Each row was made from one small tree. The marks that hang from a mark follow it in brackets, in alphabetical order. Every link used is in the known rows. Write each row's tree.
Known rows:
virom[mevigu[kufeza]]: 0.86	1.56	-0.60	1.73	0.20	0.20	0.85	-0.49	-0.88	1.34	0.15	-0.32	-4.49	1.37	0.80	0.73	-0.71	0.05	0.68	-0.68
matimum[binom virom[kufeza[mevigu]]]: 0.56	-0.60	-0.07	-0.74	-0.99	-0.34	0.78	0.62	1.96	-1.05	2.01	0.59	3.14	-0.76	-0.16	-1.17	-0.26	-0.86	0.26	-0.74
dogadet[femip virom]: -0.17	-0.34	2.70	-0.57	-0.04	0.00	1.60	-0.89	0.18	-1.85	-1.58	-0.23	-0.28	-1.02	0.59	0.44	0.29	0.25	2.40	0.47
kufeza[virom]: 1.53	-0.16	1.15	-2.60	0.06	-0.47	-0.27	-0.92	0.89	-0.02	-0.46	0.12	2.38	0.21	-0.15	0.32	0.44	-0.42	0.59	0.11
femip[dogadet[binom virom] mevigu]: 0.71	3.19	4.47	-1.20	-0.15	1.38	1.18	-1.20	1.69	-3.17	-2.42	3.33	4.05	0.37	-0.33	1.99	-1.26	0.66	2.71	3.65
binom[matimum[virom]]: 1.25	0.77	-0.10	1.11	0.79	1.06	0.31	0.64	-2.25	0.60	1.07	-0.75	2.15	0.01	0.03	-0.40	-0.29	1.76	0.00	-0.17
dogadet[binom[matimum] femip[mevigu] kufeza[gasivo virom]]: 1.81	-0.93	5.08	-2.03	4.83	-0.58	-0.15	-3.28	1.23	-3.97	-0.41	1.49	3.91	0.67	-0.34	1.12	-2.10	0.01	2.67	1.26
dogadet[femip kufeza[gasivo] virom[mevigu]]: -1.04	-2.37	1.26	1.59	0.02	-0.34	2.12	-1.50	2.87	-1.87	-1.51	-0.04	-2.75	-0.12	1.27	1.00	0.15	-0.64	3.57	0.37
binom[matimum]: 0.93	0.81	0.61	-0.20	0.29	0.51	-0.57	-0.12	-2.68	0.21	0.09	-0.43	0.94	0.46	0.36	-0.13	-1.24	1.24	0.18	-0.21
matimum[virom]: 0.36	-0.09	-0.79	1.42	0.51	0.60	0.82	0.80	0.48	0.31	1.21	-0.29	1.09	-0.44	-0.32	-0.28	0.90	0.54	-0.10	0.16
femip[dogadet[binom[matimum] kufeza virom[mevigu]]]: 0.62	1.81	3.35	-0.37	-0.96	0.96	2.02	-1.06	0.18	-1.74	-1.89	2.98	-0.01	-0.06	1.59	1.84	-2.23	2.77	4.30	2.76
dogadet[kufeza[virom]]: 0.86	-1.67	2.05	-2.32	0.48	-1.43	0.46	-0.98	2.19	-0.37	0.03	1.47	2.79	-0.31	0.05	0.55	0.40	-1.23	0.31	0.74
kufeza[mevigu virom]: 1.69	-1.03	2.45	-4.35	-0.95	-1.50	-1.04	-1.49	1.84	0.00	-0.86	1.81	3.05	1.12	-0.58	0.07	-0.12	-1.29	0.37	-0.60
dogadet[binom[matimum] femip virom[kufeza[gasivo mevigu]]]: 0.11	0.99	3.30	-2.08	0.04	-1.93	0.68	-1.69	-0.99	-4.44	-3.46	0.76	3.70	0.15	1.25	0.83	-2.40	1.63	5.56	-0.06
kufeza[gasivo]: -0.18	-0.23	-0.99	1.42	0.26	-0.69	-0.43	-0.11	0.76	-0.73	-1.18	-0.54	0.83	1.11	-0.08	0.29	0.23	-0.55	-0.10	0.22
femip[dogadet[binom virom] mevigu[kufeza]]: 1.53	5.15	5.31	0.06	0.54	0.31	1.96	-1.36	0.22	-2.87	-2.99	3.88	3.59	1.48	-0.10	2.77	-1.48	0.26	1.80	3.94
femip[dogadet[binom] mevigu[kufeza[gasivo]]]: 1.18	3.77	3.09	2.13	2.72	-0.09	0.35	-1.72	0.99	-2.94	-2.11	2.47	3.00	3.14	-0.31	2.42	-1.44	-0.75	0.39	3.44
binom[matimum[virom[kufeza[gasivo] mevigu]]]: 0.50	0.70	-3.67	2.60	0.21	1.11	0.50	0.46	-1.60	0.25	0.67	-3.12	0.41	0.83	1.74	0.02	-0.42	1.23	3.54	-1.36
dogadet[binom femip[mevigu[kufeza[gasivo virom]]]]: 2.35	1.60	4.41	-0.81	4.76	-1.15	0.35	-3.22	1.44	-3.54	-1.47	1.01	2.17	1.73	-0.67	1.73	-1.19	-0.65	1.94	1.24
femip[mevigu[kufeza]]: 1.31	2.28	2.02	0.96	1.78	0.04	0.19	-0.99	-1.00	-0.11	0.07	1.06	0.83	1.90	-0.52	1.04	-0.89	-1.61	-1.14	0.61

Which tree is each row?
-0.97	-1.92	2.99	-0.12	3.19	-0.99	1.50	-1.36	1.75	-3.03	0.41	1.84	-1.40	-1.80	0.32	0.48	-1.07	0.96	2.25	0.98 : dogadet[binom femip kufeza]
0.99	4.42	4.10	-1.84	-0.17	1.09	1.04	-1.25	-1.77	-3.68	-2.29	1.74	6.25	0.14	1.16	2.03	-2.43	1.41	4.72	2.92 : femip[dogadet[binom[matimum] virom[kufeza]] mevigu]
-0.11	-0.54	-0.58	-0.63	-0.86	-0.96	0.38	0.34	0.61	-0.30	0.73	0.34	3.46	-0.01	0.39	-0.20	0.39	-0.84	1.55	-0.99 : matimum[virom[kufeza[mevigu]]]
2.08	2.52	3.04	2.98	5.58	0.50	0.91	-1.65	-1.71	-2.96	0.07	0.06	2.06	1.69	-0.36	1.03	-1.88	1.47	1.46	0.92 : dogadet[binom[matimum[virom]] femip[mevigu[kufeza[gasivo]]]]
0.41	-4.07	3.74	-2.46	1.50	-2.95	-0.30	-2.85	3.92	-2.28	-1.10	1.78	2.71	1.32	0.00	0.43	0.31	-2.90	1.02	0.02 : dogadet[femip kufeza[gasivo mevigu virom]]
0.36	-0.86	-1.01	0.63	-0.70	-0.98	0.45	0.55	2.95	-1.77	0.93	0.09	4.01	0.40	-0.22	-0.99	0.04	-1.29	0.08	-0.47 : matimum[binom virom[kufeza[gasivo mevigu]]]
1.50	-2.17	5.09	-3.38	2.68	-2.68	-0.45	-3.15	1.82	-3.55	-1.51	2.68	3.44	0.94	-0.06	0.60	-2.09	0.20	2.63	0.34 : dogadet[binom[matimum] femip kufeza[gasivo mevigu virom]]
2.13	1.61	0.99	0.02	1.05	-2.16	0.30	-1.29	0.40	-0.45	-2.07	0.03	2.77	2.27	0.11	1.22	0.34	-1.33	-0.47	0.73 : mevigu[kufeza[gasivo virom]]
-1.11	-0.04	0.73	0.57	-0.12	-1.38	1.71	-0.85	0.37	-3.34	-2.55	-2.02	2.11	-0.51	1.72	0.82	0.52	-0.75	4.22	0.45 : dogadet[femip virom[kufeza[gasivo]]]
0.97	-1.27	1.91	-1.32	-0.23	0.30	0.92	-1.87	3.22	0.02	0.25	1.35	-0.04	0.76	1.41	1.37	0.40	-1.50	2.03	1.81 : femip[dogadet[kufeza[virom[mevigu]]]]
1.51	0.44	5.34	-2.84	2.27	-0.02	0.49	-2.53	3.68	-2.86	-0.33	4.06	5.19	0.57	-0.44	1.99	-1.01	-1.03	1.75	3.61 : femip[dogadet[binom kufeza[virom]] mevigu]
1.40	0.41	-1.57	1.59	0.24	2.38	0.40	0.39	-1.67	1.67	1.77	-1.40	-1.88	0.41	0.66	-0.43	-0.68	2.28	1.63	-1.29 : binom[matimum[virom[mevigu]]]
-0.25	0.41	5.41	-2.33	-1.82	-1.73	1.59	-1.34	3.42	-3.03	-2.94	5.95	3.96	0.23	0.19	1.78	-1.11	0.12	2.46	3.31 : femip[dogadet[binom kufeza[mevigu] virom]]
0.90	0.22	0.10	-0.90	-0.61	-0.44	-0.17	0.18	-2.13	-0.06	0.68	-0.30	4.34	0.38	0.80	-0.40	-0.79	0.31	1.74	-1.21 : binom[matimum[virom[kufeza[mevigu]]]]
-0.54	1.41	2.54	-0.50	1.81	-0.25	1.49	-1.71	1.21	-5.25	-2.49	-0.06	3.36	-0.50	0.44	1.53	-1.31	0.11	5.48	1.09 : dogadet[binom femip[mevigu] virom[kufeza[gasivo]]]
0.71	1.41	-1.59	3.13	0.38	-0.41	0.54	-0.57	-0.07	0.66	-1.08	-0.76	-3.51	2.53	0.73	0.98	-0.43	-0.46	0.70	-0.50 : virom[mevigu[kufeza[gasivo]]]
-0.83	-0.10	-3.41	1.41	-0.70	0.01	0.09	-0.15	0.64	-0.36	-0.47	-2.35	-1.70	0.70	1.60	0.50	-0.24	-0.52	3.42	-1.25 : virom[kufeza[gasivo] mevigu]
2.12	3.83	0.31	4.09	2.06	0.97	1.38	-0.69	-1.17	-0.82	-0.89	0.46	-0.20	2.69	1.15	1.58	-1.45	2.68	2.14	2.00 : femip[dogadet[binom[matimum[virom[mevigu[kufeza[gasivo]]]]]]]
-0.83	1.18	2.34	-1.70	0.47	-0.70	2.46	-0.89	-0.05	-4.09	-1.86	-0.01	1.11	-2.42	1.41	0.90	-0.93	1.80	5.73	0.75 : dogadet[binom femip virom[kufeza]]
0.24	-0.22	1.19	-0.06	2.48	-1.16	0.33	-1.09	-0.65	-3.41	-0.43	-0.21	3.31	0.28	0.77	0.02	-1.53	1.61	4.13	-0.71 : dogadet[binom[matimum[virom[kufeza[gasivo mevigu]]]] femip]
